In the rows, 128 means zero.
Known rows, with every step that occurs:
kebo, fezik, zivib, zanidi: [ 49 132 168 131 115 176  65 120 123 176 155 132 123 147 157  82 151  93
 119 175 132  83 153 112 136 161 118 133 155 150 121 118 110]
fezik, zivib, kebo: [ 59 145 165 132 125 177  78 113 155 105 147 162  90 145 176  71 122 131
 144 119 141 158 168 160 127 138  96 115 151 110 129 138 126]
kebo, zanidi, zivib: [ 78 132 109 155 133 122 134 127 156 120 147 114 134 140 121 129 101 116
 142 118 147 118 128 100 137 128 131 155 104  97 132 176 125]
vila, muvagur, pesa, zanidi, kebo, zivib: [ 75 139 217 105 137 145 124  98 218 131 136 135  91 160 145 107  91 133
 118 159 159  93 169 152 123  71 120 138 121  66 139 111 120]
sitopoz, zanidi, kebo, zivib, fezik: [107 149 212 121 127 145 117  65 139 198 118 150 128 163 175  84  84 160
 136 156 135  78 140 148 146  64 123 123 139 141 119  98 149]
bibepi, zanidi, zivib, kebo, fezik: [ 92  76 150 111 130 183  70  93 142 157 130 128 128 181 170 102 115 124
 184  74 159 121 116 115 176 155 115 108 138 105 118 146 127]
fezik, kebo, zivib: [ 85 159 173 133 125 152 117 113 144 144 127 154 132 149 124  94  87 141
 177 113 167 140 153  93 140 115  60 149 152 114 140 141  94]
muvagur, pesa: [148  98 143 120 145 158 129 116 164 108 121 170 145 144 126 124 137 138
 151 116 106 146 155 119 169 142 120 117 117  60 133 159 127]
sitopoz, zanidi, zivib, kebo, fezik: [ 92  71 184 131 131 195  78  73 146 151 122 108 128 161 175 109 110 159
 191 104 171 105  93 138 167 118 152 129 145  88 137 139 127]
pesa, muvagur: [145 131 142 137 127 150 133 110 178 101 122 157 112 118 146 126 148 124
 141  98 154 119 145 101 109 129 147 133 104  98 121 144 137]
fezik, zivib, kebo, zanidi, bibepi: [ 15 133 142 109 127 149  93 108 146 110 175 134 127 134 128  90 108 122
 115 122 163 120 151 189 115 102  84 161 134 108 129 141 152]
kebo, zanidi, zivib, fezik: [ 69 137  95 132 129 115 129 101 146 172 147 133 141 168 152 114 101  96
 136 144 104 114 135  99 176 115 140 158 102 115 137 166 134]
sitopoz, zanidi, zivib, fezik, kebo: [104 150 149 146 143 169  98  65 126 194  93 157 132 177 193  85 106 112
 198 129 134 150  87 108 202  97 123 142 129 116 128 119 134]
zanidi, kebo, zivib, fezik: [ 55 160 176  98 113 133 133  88 134 184 144 145 133 172 171  83  85 143
 121 159 113  82 167 121 134  83 105 128 150 132 127 129 129]
muvagur, pesa, zanidi, kebo: [110 140 186  84 163 157 127 107 147 116 134 164 104 170 172 108 126 124
 134 136 124  52 153 162 117 122 137 125 102  37 134 157 131]
sitopoz, zanidi: [174 133 171 145 158 145 119  99 147 127  92 148 109 118 149 114 142 149
 166 127 150 128 128 157 135 134 129 129 120 115 112 119 140]
zivib, zanidi: [116 145 138 121 135 157 120 134 131 145 142 139 101 131 154  93 146 125
 129 142 127 110 142 139 145 165 136 132 111 142 114 140 110]
vila, zivib, zanidi, sitopoz: [ 70 115 148 119 137 153 104 115 142 178 168 177 101 137 121  70 165 138
 145 141 130 135 122 155 129 137 122 129 128  91  99 134 117]
kebo, fezik, zivib, zanidi, bibepi: [ 28 111 157 105 118 166  86 103  97 183 159 103 153 145 126  91 154 108
 121 183 148  86 133 112 131 138 108 149 159 153 113 122 136]
vila, zivib: [ 88 105 149 147 148 123 111 116 148 134 135 167  98 114 118 112 142 154
 156 117 127 159 144 117 116 117 122 134 143  90 111 145 131]
fezik, zivib, kebo, zanidi: [ 41 147 160 132 126 154  79 122 177 102 174 166  95 141 150  82 106  97
 115 116 162 121 164 183 110 128  97 146 122 100 144 149 119]
pesa, zanidi, kebo, fezik, zivib: [ 32 159 200  92 141 147  75 104 121 150 138 127 101 164 174  88 135  85
 132 172 144  19 154 151  76 125 127 144 154 111 124 129 127]
pesa, zanidi, kebo: [ 92 169 171  92 162 130 123 116 129 118 122 134  81 151 182  94 140 117
 138 128 140  40 151 174  84 128 136 139 107  94 113 147 132]
kebo, fezik: [107  94 147 107 132 143 113 118 136 143 125 121 147 134 127 129 150 121
 153 125 124  80 149 102 126 158 121 142 154 114 129 150 120]
sitopoz, zanidi, zivib: [140 115 147 175 150 146 121  91 142 146 100 129 115 133 154 117 118 146
 182 123 155 151  97 106 156 119 139 129 118 105 116 134 139]
muvagur, pesa, zanidi, kebo, zivib: [100 147 208  91 142 154 129  93 162 144 152 151 118 177 139 101  82 139
 135 156 135  67 170 144 134  90 114 129 123  37 147 143 116]
bibepi, zanidi: [167 133 136 127 149 133 102 120 145 130 104 166 103 143 144 115 148 119
 167  91 133 143 144 136 140 159  96 103 105 137  99 132 143]
muvagur, pesa, zanidi, zivib: [124 123 128 131 165 152 122  93 159 145 128 143 116 177 149 113 125 110
 176 138 127 134 130 106 189 132 138 140  98  22 144 166 121]
zivib, fezik, kebo: [ 90 159 135  97 138 151 111 104 125 166 105 165 128 171 183  91 126  95
 168 118  94 124 142 117 172 126  95 134 133 128 128 141 120]
vila, muvagur, pesa, zanidi, zivib, fezik, kebo: [ 66 144 137 114 147 167 104  77 193 188 109 156 102 203 189 102 110  65
 177 143 108 164 124 111 215  97 126 149 110  56 146 128 115]

Rows:
[ 51  69 144 100 122 178  94  95 135 145 149 103 135 167 167 111 122 142
 170  90 154 109 120 112 157 147 127 122 159  85 143 164 104]  zanidi, zivib, kebo, fezik
[ 70 103 132 122 134 169 113 106 144 116 148 126 104 162 178  96 112 145
 170  86 145 157 124 125 158 143 127 115 126  84 135 166 111]  zanidi, zivib, kebo
[ 89 144 153 124 110 129 126  86 156 197 129 141 136 163 136  92 107 132
 147 148 100 142 165 109 179 102 102 141 147 139 138 131 119]  kebo, zivib, fezik
[129  90 151 136 138 143 132 117 212 100 108 154 120 125 134 126 140 131
 134 128 113 181 155 126 154 125 131 117 119  84 137 135 131]  vila, muvagur, pesa
[ 48 128 185 119 137 155 104 126 112 157 168 157  73 133 164  86 123 150
 113 136 126  86 136 153  97 117 152 102 118 112  99 138 124]  vila, zivib, zanidi, kebo
[139 139 147  84 164 154 128  88 180 136 133 176 149 174 127  99 170 111
 171 139 122 104 142 170 151 140 111 142 112  11 132 153 127]  muvagur, pesa, zanidi, sitopoz
[125 144 170 105 150 139 113 121 130 115 109 162 101 154 181 102 131 125
 139  88 136  88 144 152 102 146 109  90 109 145  90 133 152]  bibepi, zanidi, kebo
[ 95 151 122 109 137 114 139 124 166 107 149 146 164 138 101 107 145 105
 136 124 145  84 147 163 105 141 101 158 116  96 124 171 127]  kebo, zanidi, sitopoz
[136 130 113 150 149 139 107 102 137 141 106 139 109 157 153 108 131 117
 181  85 143 169 117  93 176 159 104 104 101 124 101 142 143]  bibepi, zanidi, zivib
[137 125 161 115 162 144 121 107 214 115 112 153  83 135 144 121 147 108
 143 141 123 147 156 151 148 125 138 149 100  56 142 129 125]  vila, muvagur, pesa, zanidi
[ 98 144 171 137 114 156 120 114 146 168 163 124 106 141 126  96 102 149
 125 161 151 117 160 113 168 136 109 137 122 135 132 126  90]  kebo, zivib, zanidi
[158 143 128 100 147 140 110 108 155 125 111 175 143 157 126  89 172 119
 174  92 136 141 134 157 126 163  87 108 124 117  89 133 152]  bibepi, zanidi, sitopoz
[ 57 183 173 101 104 176 110 108 137 169 159 154 148 174 129  53 111 124
 172 144 169 111 134 131 147 136  63 149 142 120 125 125  79]  fezik, kebo, zivib, zanidi, sitopoz
[148 122 158 106 160 153 124 103 161 124 126 159 110 161 132 120 143 118
 163 140 116 106 159 148 167 137 127 141  97  27 144 154 119]  muvagur, pesa, zanidi
[ 45  51 180 100 129 170  69 104 146 148 153 148 108 138 134 106 127 151
 165 103 136 112 142 141 123 121 121 130 170  74 133 150 112]  vila, zivib, kebo, fezik
[117 107 167 140 147 179 101  80 147 129 122 135 102 148 189  90 111 166
 181  94 171 150  99 158 166 121 142 117 116  86 128 133 133]  sitopoz, zanidi, zivib, kebo
[ 72 130 141  81 125 148 118 119 177  96 169 159 143 148 133  94 128 122
 136  94 154  92 146 215 115 138 101 144 113  81 132 166 120]  zivib, kebo, zanidi, sitopoz
[132 131 139 153 144 146 112  67 132 192  99 145 126 166 182 106 123 137
 174 146 122 147  95 106 192 107 158 134 120 123 115 119 151]  sitopoz, zanidi, zivib, fezik
[ 42 143 143 124 135 131  94 108 146 192 153 196 121 154 133 101 105  87
 143 132 112 123 146 131 149  91 105 170 121  97 128 148 124]  vila, zivib, fezik, kebo, zanidi
[ 74 179 137  97 132 131 127 121 157 109 137 170 171 158 120  94 128  91
 164 106 160  86 139 158 113 132  78 171 120  87 124 166 111]  fezik, kebo, zanidi, sitopoz
[ 74 173 186 126 114 179 108 119 131 170 151 139 110 156 138  80  90 127
 154 144 169 116 143 108 162 132  79 151 129 127 132 127  71]  fezik, kebo, zivib, zanidi
[ 73 163 153 146 126 169  89 128 126 148 152 152  90 134 164  69 137  99
 117 173 134 131 152 137 139 163 106 122 127 143 111 125 117]  fezik, zivib, zanidi
[ 73  90 169 116 142 161  91 111 157 117 153 174  77 126 151  93 128 158
 158  88 137 161 144 161 119 113 123 118 141  70 128 154 123]  vila, zivib, kebo
[120 118 142  84 168 138 135  88 147 141 131 143 140 156 117 125 157 130
 159 133 128  98 147 152 158 121 115 161 108  34 136 146 154]  muvagur, pesa, zanidi, bibepi
[ 90 129 193 100 152 146 128 108 207 111 117 136  81 151 172 111 127 108
 122 143 135  82 156 173 104 107 140 129  96  66 133 131 134]  vila, muvagur, pesa, zanidi, kebo
[ 93 107 156 105 153 190 105  85 168 136 151 153 100 189 180 102 112 126
 181 110 137 131 128 153 198 132 143 128  96   4 161 169 108]  muvagur, pesa, zanidi, zivib, kebo
[ 50 145 138 123 129 155 102 110 108 158 160 125 109 131 138  73 154 121
 115 172 142 130 141 136 128 133  95 141 135 150 106 116 143]  fezik, zivib, zanidi, bibepi
[ 35 169 172 126 126 173  96 131 112 143 167 145  86 150 192  61 121 107
  94 170 142  79 150 142  95 139 124  98 128 145 106 128 124]  fezik, zivib, zanidi, kebo
[ 52 158 169 107 117 174 117  99 105 189 158 122 144 157 121  87 101 133
 155 145 176 113 134 111 160 111  65 165 138 134 126 118 102]  fezik, kebo, zivib, zanidi, bibepi
